Each row comes from the steps of one path. Every step used is in the known rows, and no mark comes twice. Write the path behind each row, first mark first.
(in the rows, 128 means zero)
Known rows:
C -> E -> K: [107 158 117 117 114 128 121 139 112 158 129 133 138 174 159 122 135 148
 172 113 126 120 120 124 133 122 134 139 107 117 152 146 127]
M -> N: [181 123 151 127 114 128 115 134 132 137 126 138 135 119 144 145 138 142
 134 120 131 128 127 147 129 118 131 142 135 132 131 130 141]
Q -> C -> E -> K: [104 171 117 123 145 128 135 135 117 159 136 132 124 172 157 104 139 158
 136 118 127 120 122 112 138 124 150 123 102 114 140 134 113]
E -> K: [131 141 103 115 125 125 122 135 133 142 134 124 151 154 136 134 147 151
 186 121 131 121 133 124 132 112 148 134 124 129 148 145 128]
J -> V -> N -> M -> C -> E: [179  93 102 138 161 130 120 119  85  92 123 127  82 120 142 125  94  72
 119 105 115 132 143 172 139 141 110 155 162 106 120 122 149]
G -> C: [134  52 142 126 112 136 127 135 114 140 130 122 131 127 107 138 166 165
 161 134 125 136 121 150 126 131 117 138 118 138 127 135 123]
J -> V -> N -> Z -> T: [163  39 118 132 106 142 101 121 102  82 117 100 137 101 124 121  92 128
 149 132 128 122 158 139 123 149 130 144 149 110 110 129 124]
C -> E -> K -> Q -> T: [ 87 151 127 112 117 142 123 130 115 167 131 140 146 156 107 126 128 135
 149 107 111 114 113  92 122 130 120 123  93 114 134 139 136]
V -> N -> Q -> T -> S: [124  72 112 115 122 133 122 113 143 146 128 123 133  86 110 117 135 116
 152 150 136 136 114 118 119 139 115 132 143 126 108 124 139]
Z -> N -> Q -> K -> E: [117 207 150 135 137 124 121 125 146 140 133 125 130 106 124 132 146  86
 111 150 141 122 135 105 131 127 144 134 124 129 116 113  85]
K -> E -> C -> Q -> T: [100 161 146 125 156 123 148 128 130 144 133 139 123 147 106 103  88 136
  63 121 106 127 119  87 136 129 126 107 109 135 127 123 126]
K -> Q: [125 142 135 128 107 133 122 134 141 130 133 135 128 131  99 158 159 112
 128 132 122 122 118 139 118 124 117 124 130 135 118 130 137]
Z -> N -> V: [161 141 135 137 130 135 119 137 136  98 133 116 113 109 145 133 127 128
 141 113 147 115 145 161 127 116 106 129 149 140 140 139 106]
E -> K -> Q: [119 168 106 117 116 126 124 136 142 149 133 134 150 155 104 155 174 130
 167 123 120 116 127 121 125 119 117 126 124 127 138 138 134]
N -> M: [140  92  97 127 133 137 126 125 143 109 130 128 104 118 133 147 110 109
 156 129 128 138 131 155 131 120 132 141 139 138 132 126 143]
J -> V -> N -> Z: [162  53 105 136 117 130 111 131 102  76 128 107 119 111 121 133  93 112
 167 144 131 124 142 138 131 143 114 137 148 111 111 129 135]
E -> C: [127 142 126 126 141 121 132 131 112 134 131 114 136 154 123 123 139 170
 127 133 123 133 131 156 131 114 136 120 130 133 140 132 129]
E -> K -> Q -> C: [117 188 111 123 147 127 138 131 148 154 141 133 142 154 101 138 172 141
 131 125 122 115 131 107 131 120 134 108 120 122 124 127 121]
V -> N -> Z -> T: [144  87 116 128 118 146 103 114 118  92 112  95 136  95 133 119  92 146
 155 135 136 104 154 145 117 143 130 138 137 116 128 122 122]
J -> V -> N -> Z -> T -> S: [158   4 108 128  99 146 108 130 126 103 119 101 155  96 125 124 115 110
 158 141 135 139 145 144 119 146 107 139 162 109 101 132 134]
J -> V -> N -> Q -> T: [145  57 123 124 118 126 111 112 103 111 130 127 113  99  97 113 104 112
 142 139 125 134 132 108 129 149 142 142 143 122 100 129 132]
C -> Q: [128 136 128 126 106 117 127 139 152 120 124 145 107 139 139 137 110 127
 133 124 131 127 117 117 127 124 140 127 124 144 134 137 132]
Q -> T -> Z -> N: [135  99 136 132 108 143 138 117 169 130 123 120 132 108 136 112 147 137
  98 134 148 128 126 129 119 117 124 109 124 146 128 133 133]
K -> E: [125 127 141 132 131 138 128 134 135 134 143 134 128 135 127 138 144 102
 107 138 122 117 120 131 132 124 122 136 128 133 123 124 125]
T -> Q -> C: [128 125 138 133 135 123 146 129 124 121 135 132 122 145 139 118 145 153
  95 140 128 141 116 130 130 121 157 111 130 148 113 145 140]
N -> Q: [119 134 131 122  97 118 118 126 144 134 130 131 127 126 117 147 131 120
 145 152 128 130 123 140 127 123 149 144 138 135 122 129 130]
C -> G: [117  99 133 130 104 121 120 136 110 116 129 133 143 123 152 143 134 118
 166 118 143 123 112 153 122 118 134 140 121 130 149 128 125]
T -> Z -> N: [144 140 130 137  97 129 138 130 173 123 122 120 124 128 151 132 174 126
 108 142 152 125 128 154 121 117 110 117 138 143 133 133 129]
M -> C -> Q -> K -> E: [137 189 146 132 167 120 133 128 128 126 131 145 133 117 132 132 115  93
  96 120 125 118 136  95 140 116 158 127 129 129 119 117 121]
E -> C -> Q -> T -> Z -> N -> V: [134 148 134 136 129 119 156 129 155 107 117 120 113 125 135  99  99 164
  81 116 136 131 141 121 127 127  85  91 140 141 142 138 130]
K -> E -> C -> Q: [109 194 144 131 146 110 148 140 139 134 131 140 115 166 122 123 116 124
  73 128 108 128 119 115 137 130 110 115 122 134 133 124 123]
G -> C -> E -> K -> Q -> T -> S: [ 83  59 127 109 103 150 138 141 127 202 129 133 170 148  85 131 182 144
 170 119 108 144  96 100 117 141  68 123  97 114 123 143 138]
C -> E -> K -> Q -> N: [100 235 131 119 117 135 114 142 144 166 142 142 137 172 136 135 155 150
 121 112 126 112 126 113 118 125 112 124  99 112 145 132 120]
V -> N -> Q: [137 141 115 125 120 115 114 116 127 118 125 122 106 110 121 132 134 121
 158 149 135 117 128 139 125 142 127 146 145 124 123 122 125]
J -> V: [151  57 132 131 104 128 115 140 116 114 137 133 126 138 123 138 135 116
 140 130 127 143 129 140 132 124 144 138 142 133 113 143 135]
G -> C -> Q -> N: [131 123 154 127 115 128 125 142 155 136 132 142 106 131 125 128 133 180
 117 124 135 139 127 117 121 131 121 124 103 142 135 129 110]

Which path is each row?
[124 157 108 126 140 107 126 126  96 140 132 131 104 162 134 100 137 123
 142 131 122 126 132 104 143 155 134 136 132  95 113 130 110] : J -> V -> N -> Q -> C -> E -> K
[131 147 111 127 137 116 107 111 102 115 124 118 117  97 129 120 136 134
 184 152 147 125 137 110 126 141 157 141 134 121 120 119 111] : V -> N -> Q -> K
[ 75 186 145 133 144 101 129 126  85 144 131 122 162 134 124 127 132 113
 136 146 129 131 124 113 135 131 141 133 120 109 139 106  98] : N -> Q -> K -> E -> C -> G
[ 95 188 121 118 103 129 122 141 123 160 130 139 136 175 124 145 157 123
 156 116 114 116 112 119 124 131 104 131 108 113 140 140 133] : C -> E -> K -> Q
[ 98 162 146 137 143 115 139 136  95 135 136 126 152 154 136 131 140 117
 109 124 120 120 116 150 133 125 105 127 123 119 151 115 115] : K -> E -> C -> G
[155 146 107 133 143 137 127 127 164 106 125 119  96 106 140 141 116  92
 137 118 141 132 141 164 127 116 119 133 138 143 137 122 119] : Z -> N -> M
[130  59 128 119  97 148 118 131 158 154 124 125 164 117 136 129 163 136
 140 129 137 146 129 151 113 120 136 135 145 137 122 140 130] : Z -> T -> S
[110 132 112 109 122 140 123 124 135 155 135 132 160 135  88 138 143 139
 156 115 117 116 126  93 123 120 132 117 110 127 131 137 137] : E -> K -> Q -> T
[104 155 139 129 130 125 119 124 122 144 139 133 142 119 117 137 136 103
 130 160 129 128 126  97 134 132 155 141 125 124 110 116 108] : N -> Q -> K -> E
[112  67 151 129 102 139 125 140  96 149 126 128 117 148 128 126 152 159
 148 127 119 137 106 147 125 140 107 142 104 126 130 136 123] : G -> C -> E
[ 93 162 144 137 162 116 134 131  72 133 134 120 161 139 143 119 137 133
 141 127 133 130 125 117 135 124 137 123 112 114 147 110 101] : Q -> K -> E -> C -> G
[ 96 110 152 133 106 143 128 126 105 124 115 115 135 140 155 103  85 157
  76 140 117 131 125 131 122 140 152 120 115 124 113 138 133] : N -> Z -> T -> Q -> C -> E
[107 153 125 118 118 137 141 118 135 168 123 139 165 148 114 131 154 123
  99 115 110 112 123 115 126 121 104 117 122 111 132 136 167] : M -> C -> E -> K -> Q -> T -> Z
[139 110 119 128 134 133 131 136 167 119 128 138  83 119 122 137 105 150
 126 120 130 150 134 127 125 136 107 132 114 141 136 119 120] : G -> C -> Q -> N -> M
[111 111 152 133 136 127 136 140 117 140 129 139 119 128 111 128 141 135
 139 135 122 136 116  79 133 146 126 130 101 134 118 122 101] : G -> C -> Q -> K -> E
[158 107  85 130 156 135 123 116 122  89 125 115  84 103 140 131 113 107
 172 125 135 126 135 154 127 139 112 143 148 127 135 118 137] : V -> N -> M
[110 134 135 119 141 120 140 126 127 132 123 132 124 141 115 101  85 170
 108 115 118 138 123 103 129 119 146 104 110 141 136 133 133] : E -> C -> Q -> T
[147 132 107 127 143 145 117 126 158 115 141 129 101 114 147 138 108 136
 126 125 141 136 145 150 124 114 139 135 130 136 139 118 129] : Q -> N -> M
[111 119 144 137 123 113 146 133  98 117 130 136 135 138 158 123 143 132
 115 128 138 138 104 140 126 124 149 117 124 139 134 136 133] : T -> Q -> C -> G
[150 112 110 120 163 132 136 112 152 109 119 143 109  92 116 129  53  94
 107 101 116 131 139 123 135 112 154 128 137 141 128 123 155] : N -> M -> C -> Q -> T
[115 131 145 133 137 130 132 131  99 128 136 130 148 136 142 125 148 124
 115 149 128 139 115 101 132 129 155 127 124 141 114 140 130] : T -> Q -> K -> E
[116 101 139 122 115 147 121 122 133 139 134 134 138 112  85 141 134 125
 119 125 120 120 117 112 116 124 129 117 116 136 113 128 142] : K -> Q -> T
[ 94 188 138 129 157 113 132 123 106 151 136 118 150 138 106 123 138 132
 114 161 118 134 136 108 139 129 150 127 127 120 118 114 106] : N -> Q -> K -> E -> C
[158 121 128 142 106 133 136 134 161  94 127 119 115 112 157 133 152 131
 121 132 153 122 141 163 125 123  83 122 158 140 138 140 128] : T -> Z -> N -> V
[171 197 113 133 163 118 137 124 182  99 114 135  88 103 137 142  87  68
  90  97 131 126 150 159 132 108 126 129 151 144 140 120 126] : Z -> N -> M -> C -> Q
[175 107 141 128 104 133 110 136 140 119 121 123 143 105 140 155  93 136
 143 138 128 118 134 146 131 119 123 139 131 120 127 123 146] : M -> N -> Z
[152 156 143 131 125 124 149 117 186 122 113 140 125 103 135 114 118 110
  56 112 139 121 136 122 124 109 129 104 136 147 130 129 142] : M -> C -> Q -> T -> Z -> N
[ 97 174 150 135 127 136 134 135 129 148 136 146 106 149 121 129 153 120
  81 128 118 119 107 127 123 136 120 112 109 120 110 120 125] : K -> Q -> C -> E
[150 102 169 136 105 124 125 126 106 116 108 122 169 102 162 127  96 147
  96 122 132 127 132 142 122 134 140 128 130 120 129 126 136] : M -> N -> Z -> T -> Q -> C -> G
[113 176 125 127 148 107 134 132 109 127 121 127 129 147 135 110 113 173
 141 127 133 146 134  96 132 120 167 109 114 132 139 130 113] : E -> C -> Q -> K
[183 125  90 130 183 131 125 107 118  91 124 117 100  92 131 136 113  96
 141 113 128 114 152 175 134 123 123 146 163 124 132 112 146] : V -> N -> M -> C
[109 102 154 134 114 125 134 122 101 123 119 129 153 128 157 109 142 149
 101 115 137 137 122 142 118 130 165 123 126 139 132 136 123] : Z -> T -> Q -> C -> G
[145  91 102 127 136 130 152 109 179 108 114 144 111 100 126 130  79  98
  86 120 123 139 134 124 133 117 130 120 146 141 126 123 175] : N -> M -> C -> Q -> T -> Z
[ 94 197 130 136 167  99 127 116  67 125 127 113 142 120 131 113 138 113
 146 144 134 120 126 114 133 149 118 135 126  99 140  98  96] : V -> N -> Q -> K -> E -> C -> G
[177  54  85 135 144 131 120 123 108  79 129 120  85 113 127 133 113  91
 165 124 129 141 140 150 134 145 113 146 160 121 115 125 140] : J -> V -> N -> M
[ 97 140 142 131 131 123 165 125 154 143 126 138 128 155 120 104 114 138
  48 139 112 135 114  90 134 135 105  97 118 135 124 125 148] : K -> E -> C -> Q -> T -> Z
